Known rows, with every way that one mark hangs from another
{vopez zopabi}: [ 0.77  1.75  0.65 -0.57 -2.08  0.99 -0.62  0.82  1.02 -0.38  0.75 -2.11
  0.36 -0.45 -2.72  2.22 -0.38  1.33  0.07  0.47  0.48 -1.60]
{purami magifit {vopez {podol vasa}}}: [ 2.75  1.11 -5.04  0.73  5.02  1.76  2.60 -1.43  2.19  0.37 -1.43  3.38
  1.17 -1.27 -0.71  1.95  1.65  0.32  1.70  2.04  3.18 -0.45]
{vopez podol zopabi}: [-0.60  3.21  0.50 -2.20  1.67  1.31 -1.87  1.29  3.33  0.89 -0.78  1.31
 -1.55  0.36 -1.70  1.43 -3.01  1.25 -0.38  0.24 -1.39 -0.45]
{zopabi magifit}: [ 0.11  1.41  0.52  2.42 -1.14  3.27  3.34  1.10 -1.72 -2.18  1.52  0.63
  0.32 -1.62 -0.35  1.49  0.59 -2.26 -1.86  1.19  2.41 -2.41]
{refov {vopez {podol vasa}}}: [-2.34  0.03  1.11 -1.85  3.52  1.33  0.23  0.16 -0.14 -0.18 -4.07 -0.07
 -1.74 -2.55  0.48 -0.21 -3.82 -0.41 -0.68  0.14 -0.56  1.25]
{podol {magifit refov zopabi} vasa}: [-2.60 -1.97  2.15 -0.21 -2.35 -2.14  1.04  0.36 -3.66 -2.33 -3.40 -0.30
  0.41 -3.14 -2.32 -0.38 -2.93 -1.53  0.85  1.40  1.12  1.43]
{podol {magifit {purami vopez} refov} vasa}: [-1.19 -2.58  0.81  0.95 -1.43 -1.38  1.36 -0.85 -3.14 -1.97 -3.34  0.88
  0.75 -1.79 -0.71  0.13 -1.59 -1.00  1.49  0.83  1.34  1.91]
{refov magifit}: [-0.92  0.61  1.60  0.06  1.51 -0.99 -0.11 -0.09 -0.28  0.20  0.12 -3.55
 -0.16 -2.09 -2.75 -0.71  1.57 -1.37 -0.74  0.99  0.55 -1.69]
{zopabi {magifit refov} vopez}: [ 3.92  0.96  1.43  4.53 -2.86  2.31  5.73  0.72 -1.05 -3.14  3.91  2.29
  1.52  0.36  0.93 -0.63  1.89 -5.69 -1.66 -1.59  2.59 -1.92]
{refov {magifit zopabi} vopez}: [-0.72 -1.39  1.05  0.94  0.71 -1.89 -0.80 -1.76 -0.27  0.72  0.67 -5.04
 -0.17 -1.12 -1.88  0.50 -0.20 -0.19 -0.23 -0.39 -0.38 -0.39]
{magifit {refov vopez}}: [ 1.03 -0.43  1.78 -1.49 -0.93 -2.16  0.10 -0.33 -1.30  0.13 -0.87 -0.95
 -0.84 -0.58  1.28 -4.00  2.09 -0.63 -0.77 -1.30 -0.42  0.23]
{podol magifit}: [-1.61 -0.36  2.92 -1.11 -0.46  0.49 -0.97  2.50 -3.24 -2.75 -3.44 -1.55
  0.04 -3.64 -0.27  1.45 -1.30  0.64  0.37  1.30 -0.63 -0.53]
{magifit purami refov {zopabi {vopez podol}}}: [ 0.02 -0.32 -2.23  5.59 -0.96 -3.11  1.87 -1.01 -0.23  0.18  4.96  3.82
 -0.41  6.08 -1.65 -2.01 -0.47 -3.09  0.16 -3.65 -0.35  2.31]
{magifit purami refov {zopabi vopez}}: [ 0.70 -1.09 -2.16  6.37 -2.79 -3.28  2.51 -1.24 -1.37 -0.45  5.72  2.15
  0.52  5.69 -2.13 -1.58  0.82 -3.02  0.40 -3.54  0.54  1.75]
{magifit purami {refov {vopez podol}} zopabi}: [-1.33 -1.38 -2.02  3.23 -0.61 -3.85 -0.50 -2.02 -0.57  1.86  3.03  2.03
 -1.50  5.09 -0.44 -2.10 -0.74 -0.38 -0.04 -3.07 -1.36  2.67]
{magifit purami {refov vopez}}: [ 0.00 -1.61 -0.18  1.83 -1.32 -2.52 -0.07 -1.53 -1.66  1.36  1.61  0.06
 -0.85  2.59  0.79 -2.70  1.90 -0.57 -0.48 -2.53 -0.44  1.13]
{refov {vopez purami zopabi}}: [ 0.41 -0.31  0.56 -2.04 -2.70  2.01 -1.50  0.61  0.69  0.17  0.23 -2.94
  0.79 -0.13  1.29  1.75 -0.28  2.60  0.04  0.10 -0.62 -0.56]
{magifit {purami vopez} refov}: [ 1.98 -0.58 -2.41  2.84 -0.73 -2.63  1.34 -2.03 -0.68  0.08  2.00  2.20
  0.01  3.65  0.53 -2.66  3.22 -0.35  0.76 -1.81  0.54  1.38]
{purami vopez}: [ 2.33  0.97 -1.94  0.74  1.66  0.67  2.06 -0.43 -0.12 -2.81 -1.47  0.43
  0.61 -0.59  0.32  0.29  1.13  0.78  1.28  0.68  1.17  0.28]
{refov magifit {vopez purami}}: [-0.71 -1.27  1.59 -1.54  0.02  0.11 -1.42 -0.50  0.12  1.09  0.12 -4.71
  0.49 -1.41  0.83 -0.35  1.44  0.46 -0.56  0.59 -0.60 -0.94]
{vopez podol purami}: [-3.13  2.25 -0.57 -3.07  2.49  2.49 -1.04  2.93  1.32  0.11 -1.11  3.28
 -1.11  0.84  1.73 -1.48 -1.50  0.59 -0.84  1.41 -1.52  0.61]

Rows
[ 0.01 -1.08  0.38  1.41 -1.28  0.31 -0.99  0.57 -1.90 -2.08 -1.29 -0.62
  0.83 -0.44 -0.23  3.56 -1.08  1.93  1.65  0.31 -0.48  0.30]
{podol {magifit {purami {vopez zopabi}}}}
[ 1.29  2.45 -2.23 -3.21 -0.84  1.69 -2.41  1.22  4.63  3.58  2.56  2.89
  0.72  2.56  0.51  0.53  1.81  2.26  0.08  1.13 -0.30 -1.43]
{vopez podol {purami {magifit refov}} zopabi}
[-1.49  2.01 -2.67 -2.32  2.96  2.91 -0.77  2.31  1.97  1.85  0.34  3.51
  0.07  0.63  1.18  0.02  1.03  0.88 -0.42  2.03  0.12 -0.72]
{vopez podol {purami magifit}}
[ 1.49  0.95 -1.22 -0.44  2.68 -0.74  0.23 -0.18  0.75 -2.16 -2.65  3.01
 -0.51  0.20  1.43 -0.44 -1.03  1.15  1.57  0.16 -0.95  1.63]
{purami {vopez {podol {magifit refov zopabi}}}}
[-0.77  0.60  0.18  1.91  1.01 -0.84  0.60  0.05  0.91 -0.25  2.47 -1.46
  0.46  0.70 -2.66 -0.05 -0.16 -2.23 -0.18 -0.02  0.07 -0.51]
{refov {magifit {zopabi {vopez podol purami}}}}
[-0.75 -1.94  2.21 -0.96 -3.20 -2.09 -1.67  1.08 -2.90 -1.56 -1.35 -1.14
  0.33 -0.83  1.19 -0.49 -0.49  1.13  0.68 -0.14 -1.52  0.85]
{podol {magifit {refov {vopez purami}} zopabi}}
[ 1.71  1.12 -0.61 -1.20  3.05 -0.22  0.19  0.10  0.74 -2.09 -3.35  2.94
 -0.61 -0.52  2.00 -0.80 -0.57  1.02  1.35  0.33 -0.96  1.31]
{purami {vopez {podol {magifit refov}}}}
[ 2.23 -0.66 -2.81  1.58 -0.55 -1.75  0.85 -1.22 -0.43  1.98  2.62 -0.35
  1.16  0.25 -1.54 -0.11  4.14  0.03  0.37 -0.13  2.21 -1.36]
{purami {magifit {refov vopez} zopabi}}
[ 0.54 -1.58  0.87  0.94 -1.54 -1.85 -0.64  0.08 -2.63 -1.62 -1.32  0.61
  0.33  0.11  1.07 -0.18  0.87  0.75  1.25 -0.50 -0.71  0.94]
{podol {magifit {purami vopez} refov}}
[-4.10  0.86  2.06 -2.40  3.78  1.20 -0.23  1.99 -0.80 -1.33 -5.65  2.23
 -1.70 -3.58 -0.82  0.33 -5.27 -0.98 -0.19  1.81 -0.66  1.24]
{vopez {podol magifit vasa}}
[-1.85 -2.48  3.72 -2.06 -1.55 -1.04  0.49  0.33 -3.58 -1.92 -5.37 -1.33
  0.14 -4.80 -0.12 -0.81 -2.39 -1.18  0.42  1.19  0.67  1.08]
{podol {magifit {refov vopez}} vasa}
[-2.36 -0.64  0.99 -2.56  0.99  1.45 -2.13  1.61 -0.36 -0.40 -2.51  0.11
 -0.78 -0.64  2.83  0.67 -3.02  1.88 -0.06  0.27 -2.43  1.22]
{refov {vopez {podol {magifit zopabi}} purami}}
[ 0.97  0.73  0.96  0.49 -1.80  1.80  2.05  0.38 -0.57 -0.46  1.64  2.07
 -0.24  0.00  2.66 -1.43  1.40 -1.95 -2.12  0.02  0.87 -1.32]
{zopabi {magifit {refov {vopez podol purami}}}}
[-1.72 -0.25  2.30 -2.35  2.84  0.96 -1.68  1.16 -0.73 -0.61 -4.26 -0.52
 -1.70 -2.57  1.92  0.52 -3.31  1.02 -0.38 -0.21 -2.21  0.85]
{refov {vopez {podol magifit}}}
[-0.55  0.71  0.47 -3.12 -0.03  2.24 -2.37  0.90  2.31  1.04 -0.80 -0.53
 -0.54  0.45  1.98  1.23 -2.17  2.54 -0.26 -0.03 -1.93  0.22]
{refov {vopez podol purami zopabi}}
[-2.12 -0.57  0.24 -1.12  1.85 -0.69 -2.13 -0.68  1.71  1.93  0.60 -2.11
 -0.67  0.66  0.34 -0.24 -1.36  0.56 -0.42  0.09 -1.94  0.52]
{refov {magifit zopabi} {vopez podol purami}}
[ 0.18 -0.91 -0.94 -1.15 -0.30  2.14 -0.19  0.57 -0.65  0.56  0.02 -1.89
  1.10 -1.14  1.77  1.03  1.77  1.50 -0.12  0.73  0.63 -0.89]
{refov {vopez {purami magifit}}}
[ 0.75 -0.59  1.27 -2.09 -1.99 -1.49 -0.28  0.17 -1.02  0.32 -0.22 -0.57
 -0.24  0.22  2.35 -4.17  2.56 -0.03 -0.69 -0.88 -0.57  0.34]
{magifit {refov {vopez purami}}}
[-1.02 -1.88  0.91  1.70  1.25 -1.10 -0.97 -2.07 -0.49  1.74  0.86 -4.53
 -0.34 -0.35 -1.05  0.75  0.60 -0.34 -0.44 -0.95 -0.41 -0.41]
{refov {magifit purami} vopez}
[ 1.06 -0.61  2.30 -0.93 -0.53 -0.67 -2.00 -1.65  1.56  1.61  0.35 -6.05
  0.18 -1.73 -1.62  1.63  0.41  0.93 -0.22 -0.26 -0.51 -1.70]
{refov magifit {vopez zopabi}}
[ 2.33  0.18 -1.56  4.50 -2.23  0.90  3.61 -1.31 -1.13 -1.05  3.67  2.80
  0.63  2.14  1.01 -0.12  2.74 -2.15 -0.98 -0.58  2.32 -0.96]
{zopabi {magifit {purami vopez} refov}}
[ 1.55 -0.49 -0.89 -1.50 -2.33  2.34 -1.28  0.17  1.13  1.35  1.27 -2.74
  1.60 -0.26  0.86  2.81  1.44  2.75  0.34  0.56  0.50 -1.52]
{refov {vopez {purami magifit} zopabi}}
[-0.30  0.09  0.23  2.44 -0.28 -0.94  1.04 -0.12  0.12 -0.64  2.99 -2.65
  1.11  0.44 -2.99  0.19  0.77 -2.20 -0.03  0.09  0.69 -0.92]
{refov {magifit {zopabi {vopez purami}}}}
[-0.09  2.50  0.76 -0.85 -0.52  1.97  1.09 -0.09  2.95  0.82  0.04  3.15
 -0.91 -0.21 -1.60  0.94 -3.14 -1.61 -1.26  0.86  1.01 -0.76]
{vopez {podol vasa} {zopabi {magifit refov}}}
[ 5.97  1.03 -4.87  1.50  0.29  1.48  1.41 -1.77  2.67  0.45  1.89 -0.02
  2.83 -0.03 -1.45  4.16  4.41  2.50  2.33  1.40  3.35 -2.33]
{purami magifit {vopez zopabi}}
[-2.53 -0.74  1.44 -2.66  2.73  0.58 -1.31 -0.61  1.47  1.82 -1.91 -2.17
 -0.63 -1.76  0.65 -0.79 -1.63 -0.46 -0.74  1.05 -0.89  0.33]
{refov magifit {vopez {podol vasa} purami}}
[ 0.28 -0.58 -0.24  0.79 -0.92 -2.22 -1.43 -1.58  0.73  2.56  1.76  1.17
 -1.39  3.59  0.59 -1.87  0.37  0.29 -0.38 -2.76 -1.45  1.28]
{magifit purami {refov {vopez podol zopabi}}}
[-1.20  2.88 -0.52 -3.57 -0.45  2.74 -2.56  2.31  3.87  1.28  0.63  2.10
 -0.35  2.06  0.46  1.07 -1.95  2.37 -0.22  1.16 -1.71 -0.30]
{vopez podol purami zopabi}
[ 1.77 -0.14 -2.85  1.06  0.74 -1.62  0.44 -1.08  0.34  2.41  2.12  0.85
  0.50  0.54 -1.20 -0.36  3.23  0.00  0.19 -0.18  1.57 -0.98]
{purami {magifit {refov {vopez podol}} zopabi}}
